Each row was made from one walk, in order. Every step used is in the known rows, and no mark comes twice. Write each row's walk.
Known rows:
puvodas -> gige -> zinol: [ -1   5   5   7  41  -6  -1 -11  32   8  -9 -15   0   9  10  12 -12  12
  19  16   7   4   1  16  16  18  -7  -8   3 -15]
pivi -> negik -> kulerof -> gige -> puvodas: [  0  25 -15  -1 -14   4  -1  11   1   6  11   8   0   5   6  14   4  20
   2  -1 -14  -4 -11   5   7   4  11  11   5 -10]
puvodas -> gige -> kulerof: [  9  -3   6   7  18 -11   1  -6  10  13  -5 -16  -5   9   4   0 -19  16
  15   3 -11  13   8  21   6  11   3  12  10  13]
kulerof -> betezir: [ -8  -3   8   6 -19  -3  -4  -8  -5  -5   6  -7  15 -12   6  -1   9  -6
  11   4   2   0 -10   5 -21  -6  -6   4  -1   8]
kulerof -> betezir -> zinol -> negik -> pivi: [  5  -6  14   4  -7  -6   9  -1 -17 -24  -2   0  -8 -10   0 -10   8 -11
 -14 -18  -2   3  13 -17 -11   9  -3  -4 -10  -2]
moro -> bese -> tuzegen -> pivi -> negik -> kulerof -> betezir -> zinol: [ 10  -7   1   6   1   0   4   2   6 -13  -5   9  -9  -7  -1  -4   7  -8
  -4 -12   7 -26  -4 -11 -29 -31   1   0 -22   8]
negik -> kulerof -> betezir: [ -3   0  -3   6 -25  -4  -7 -15 -19  -5   5  -5   7 -12   6   6  13  -4
   7  -9   5   0  -6  -3 -25 -20   0  12   3  10]
bese -> tuzegen -> pivi -> negik -> kulerof -> gige: [ 19  -3 -23   9  14  14   0  20   7   8   0  -1  -5   4  15   5   4   3
 -10  -5   0 -13  -9 -14   3 -15  12  20   1   5]
kulerof -> betezir -> zinol -> negik: [-17 -13   0   7   5  -7   5   8 -11 -17   4  12   3  -7 -17 -13  -9 -15
  -1  -6   2   7  10  -1 -12   1  -7 -10 -18   6]
moro -> bese -> tuzegen -> pivi -> negik: [  7  -6   3   4  11  13  12  19  27   0 -13 -10   4   3  12 -16   5  -8
  -1  13  -9 -35  -8  -4   0 -10  -2  18   9  17]
zinol -> betezir: [ -9  -6   6 -11 -12 -11 -10 -22 -11   4   8 -10  10  -7  -9   1  -1  -7
   3  10   2   7  -4   8  11  13  -7  -6   6  -2]
zinol -> betezir -> kulerof: [ -1 -11   4 -11 -19  -8 -12 -41 -22 -12   1 -10  -2   0 -10   0 -10  -3
   9   7  -2  15  12  -2   4   3   1 -13  -4   4]
betezir -> kulerof -> gige -> zinol -> negik: [-14  -7  -5   6  25   4   1   1   2  -8  10   2   4   1 -10  -3 -10  -8
   4   1   1  21   9   5  11  13   0  -9   0  -3]
negik -> zinol -> betezir -> kulerof -> gige: [  8  -7 -10  -4   5   8  -8 -11  -9   2   7  -2  -2   0  -6   4  -6  -1
  -6   0   8  15  -1 -11   4  -1  10 -12 -10  -7]
tuzegen -> pivi -> negik: [  2  -3   0   4  10  10  15  21  21   1  -7 -14   3   6   9 -15  -5 -13
  -8   8 -12 -26  -9  -6   4   3  -2  10  12  12]
puvodas -> gige -> zinol -> betezir -> kulerof -> negik: [  2 -12  -9 -12  -9   1  -1 -10  -8 -11 -17   1  12   4  -6  -7 -13  -7
   1   6   7  11  11   3   0 -12   0  -1   4 -16]
puvodas -> gige -> kulerof -> betezir -> zinol -> negik: [-11 -12  -3   9  17 -11   8  10  -7 -15   3   9  -1  -3 -20 -13 -15 -11
   2  -6   1  11  11   4 -12  -2  -3  -9 -14   8]
pivi -> negik -> zinol -> betezir: [-17   1   0 -16  -1   1  -4  -8 -12  16   3  -5   6 -10 -24  -6   3 -20
 -13   2   6  -6   2   1   5   0  -3 -13   9 -10]
bese -> moro: [-19  -3  31   0  -2  -8 -10 -27  22  14  -6   6  -6  -1  15   6   5   2
  15  12 -14   0  -4  16   9  12  -5  15 -14   4]
bese -> tuzegen -> pivi -> negik: [  7  -8  -4   3  13  10  14  21  20   2 -10 -10   1   4  12 -13   2  -9
  -2  12 -14 -35  -6  -2   5  -7  -1  17   9  16]
moro -> bese -> tuzegen: [  4 -12  15   3  -2   3 -13 -12  17   3 -18  -6   5  -4  17  -3  14  17
  22  18   3 -16   4  12  -2  -7  -6  25 -10  16]
tuzegen -> pivi -> negik -> zinol -> betezir -> kulerof -> gige: [ 13  -6 -13  -3  12  13   1   0  -2  -1   7  -3  -3   2  -6   0  -5  -9
 -11   0   5   4  -6 -17   3  -8  12 -11  -5  -4]
tuzegen -> bese: [  6   0  11   9  -1  -1  -7 -15  32  -1  -3 -21  -3   8  16  -4   2   7
  15  12  15  -9   7   1  -6   3  -7   6   3   1]
negik -> kulerof -> betezir -> zinol: [  2  -6   1   5  -6  -8  -2  -8  -7  -9  -1   8  -9  -7  -2   3  -2  -5
  -3 -15   7  -8   3  -6 -24 -14  -1  -7 -24   1]
moro -> bese: [ -6   0  28   7 -10   7 -12 -16  27   2 -15 -13  11  -1  13  -8   1  10
  10  10  13   0  -4   2  -6  12  -7  11  -5   9]
gige -> kulerof -> negik -> zinol -> betezir: [-10  -5   3 -18  -9   1  -4 -11 -21  14   5   0   9 -12 -25  -5   3 -17
 -10  -3   9   5   5   7   3  -6   1  -6  11 -12]
betezir -> kulerof -> negik -> zinol -> gige -> puvodas: [ -8  21  -2 -13 -15   1   1   8 -14   6   3  17   3   7  -8   9   9  17
   7  10  -1   8   0   5  13   4  -1  -9   9 -12]

Write each row's walk:
[ 15  -4  14  -3 -25   3   5   2 -11 -12 -19  -7   2  -4  19  -9  10  -3
 -15 -13  -2  -2  11 -11  -3   9  -2  16   6 -12]  kulerof -> negik -> pivi
[  9  -9 -10  -2   1   5  -9 -11  -6  -3   8  -4   1   2   0   5  -8   2
  -2   3   3  18  -3  -8   5   3   8  -8  -9  -2]  zinol -> betezir -> kulerof -> gige
[  3  17  -5  -4 -15   2  -4  -4  -1  -4  12   6   0   6   4  13  -2  25
  13   8 -14   7  -7   7   8  11  10   0  -5  -9]  betezir -> kulerof -> gige -> puvodas
[  1   8  -8   6  26  10  -3   2  22  14   6  -4  -1   3   8  13  -1   0
  -4  -5   2   1  -5   7  10   5   5  -1   8 -14]  pivi -> negik -> kulerof -> gige -> zinol
[  8   2 -12   5  -3   5   3   2  -3   3  -7 -11  -9   4  11  -1   0  -5
  -8 -10  -5 -20   1 -15  -1 -11   6  20  14  12]  tuzegen -> pivi -> negik -> kulerof
[  0  19 -13   0  -7   0  -2   9  -6  -2  15  16  -5   3  -2  13   0  20
   3  -5  -9   3  -5   3   5   4  10   3  -6 -11]  betezir -> zinol -> negik -> kulerof -> gige -> puvodas
[  0  -1  -4   3   4  -9   0  14  -8   2  -1  15  -5   4  -1   5   6   1
  -4  -1  15   9  -5 -10  -2  -5 -12 -18  -6   7]  negik -> kulerof -> betezir -> zinol -> gige
[ 20  -5  14  -5 -16   1   9  10 -12  -8 -13   3  -5  -2   9  -9   8  -3
 -20 -21  -4   5  12  -8  -3   3   0   8   7  -6]  betezir -> zinol -> gige -> kulerof -> negik -> pivi
[ -3   2   7  -2  12   2   4  13  -3  27   4  -1  -4   4 -10  -4  -1  -1
  -6  -6  -7  12   6  13  10   5   0   0  22  16]  pivi -> negik -> zinol -> gige -> kulerof
[  5  -1  -7   4  11  -4   9  25  -1  -1   0  14  -6   6  -2   1   7  -7
 -10  -2  13  -2 -10 -16  -3 -12 -10 -17   0  10]  tuzegen -> pivi -> negik -> kulerof -> betezir -> zinol -> gige
[  4   5  -4   6  24   8  -6  -6  19  12   8  -5  -3   2  11  18   0   6
   3  -4   6   6  -5   7  12   8   5  -1   4 -15]  negik -> kulerof -> gige -> zinol
[ -1  20  -2  -1 -11   2  -3   7   6   4  14   5   5   4   8  13   2  24
  11   9 -12   2 -13  11  11  17   7   5  -1 -11]  kulerof -> gige -> puvodas
[ -6  20   3  -6  -8 -10   1  11   0   2   7  17  -3   9  -1  12   3  23
  10  11  -6   4  -7   9  15  17  -6 -13  -1  -6]  betezir -> zinol -> gige -> puvodas
[-17  -4  -3   8  35  -6   4   3  10  -5  -2  -4   5   4  -8  -4 -14  -2
  12  11   4  16  10  11  13  17  -8  -7   4  -4]  puvodas -> gige -> zinol -> negik
[ -7   4  -9   6 -23   0  -2  -2 -13  -3   2  -3   8 -11   3  -1  11 -11
  -2 -10  -1  -8  -6  -4 -27 -24   0  13   9  10]  pivi -> negik -> kulerof -> betezir
[  0  23  -6  -5  -8  -5  10  19  -4  -4  12  19  -4   6  -4  11  11  11
   3   4  -6  -9 -15  -2   3  -6  -1 -10   6  -2]  tuzegen -> pivi -> negik -> kulerof -> betezir -> zinol -> gige -> puvodas
[  3 -11  -1  -6  -9   3   6  23  -3   7 -11  12   9   5  -3 -12  -9  -3
  -9  -7  -1  11   7  12   0  -6  -2  11  11   2]  betezir -> zinol -> gige -> kulerof -> negik
[ -9  -1   1 -14   5   4   2  -6  -9  12   6  -7   3  -9 -22  -6   5 -22
 -12   4   7 -12  -4  -4   6  -3  -1 -13  10  -7]  tuzegen -> pivi -> negik -> zinol -> betezir
[  8   2 -22   8   5  12  -4  17   5  12  -1  -2  -2   4  12   4  -3   3
 -15 -10   1  -1  -5 -11   1  -4   9  15   2   0]  pivi -> negik -> kulerof -> gige
[ -8  25  -8  -5 -14  -7   4  17  -7   1   9  22  -1   5  -6  11   9  14
   3   2  -7  -2 -10   4   2  -2  -4 -10   5  -4]  pivi -> negik -> kulerof -> betezir -> zinol -> gige -> puvodas
[  5  -7   6   6   9 -12   4  -1   5  -5   0   5  -8  -3  -7  -2 -11  -1
   2  -9   0  -2   1   7 -21 -10  -1 -11 -21   4]  puvodas -> gige -> kulerof -> betezir -> zinol
[  6  -7  15   3  -2  -6   7  -1 -14 -21  -6  -1 -12  -5   3 -10   4  -7
 -14 -17  -3   3  18 -16  -1  17  -3  -3 -10  -3]  betezir -> zinol -> negik -> pivi
[ -2  -9   4 -14 -11  -3 -10 -40 -26  -5   0  -7  -6  -3 -18   0  -6  -7
   3   3   4  12  16  -6   2  -2   4 -18  -5  -2]  negik -> zinol -> betezir -> kulerof
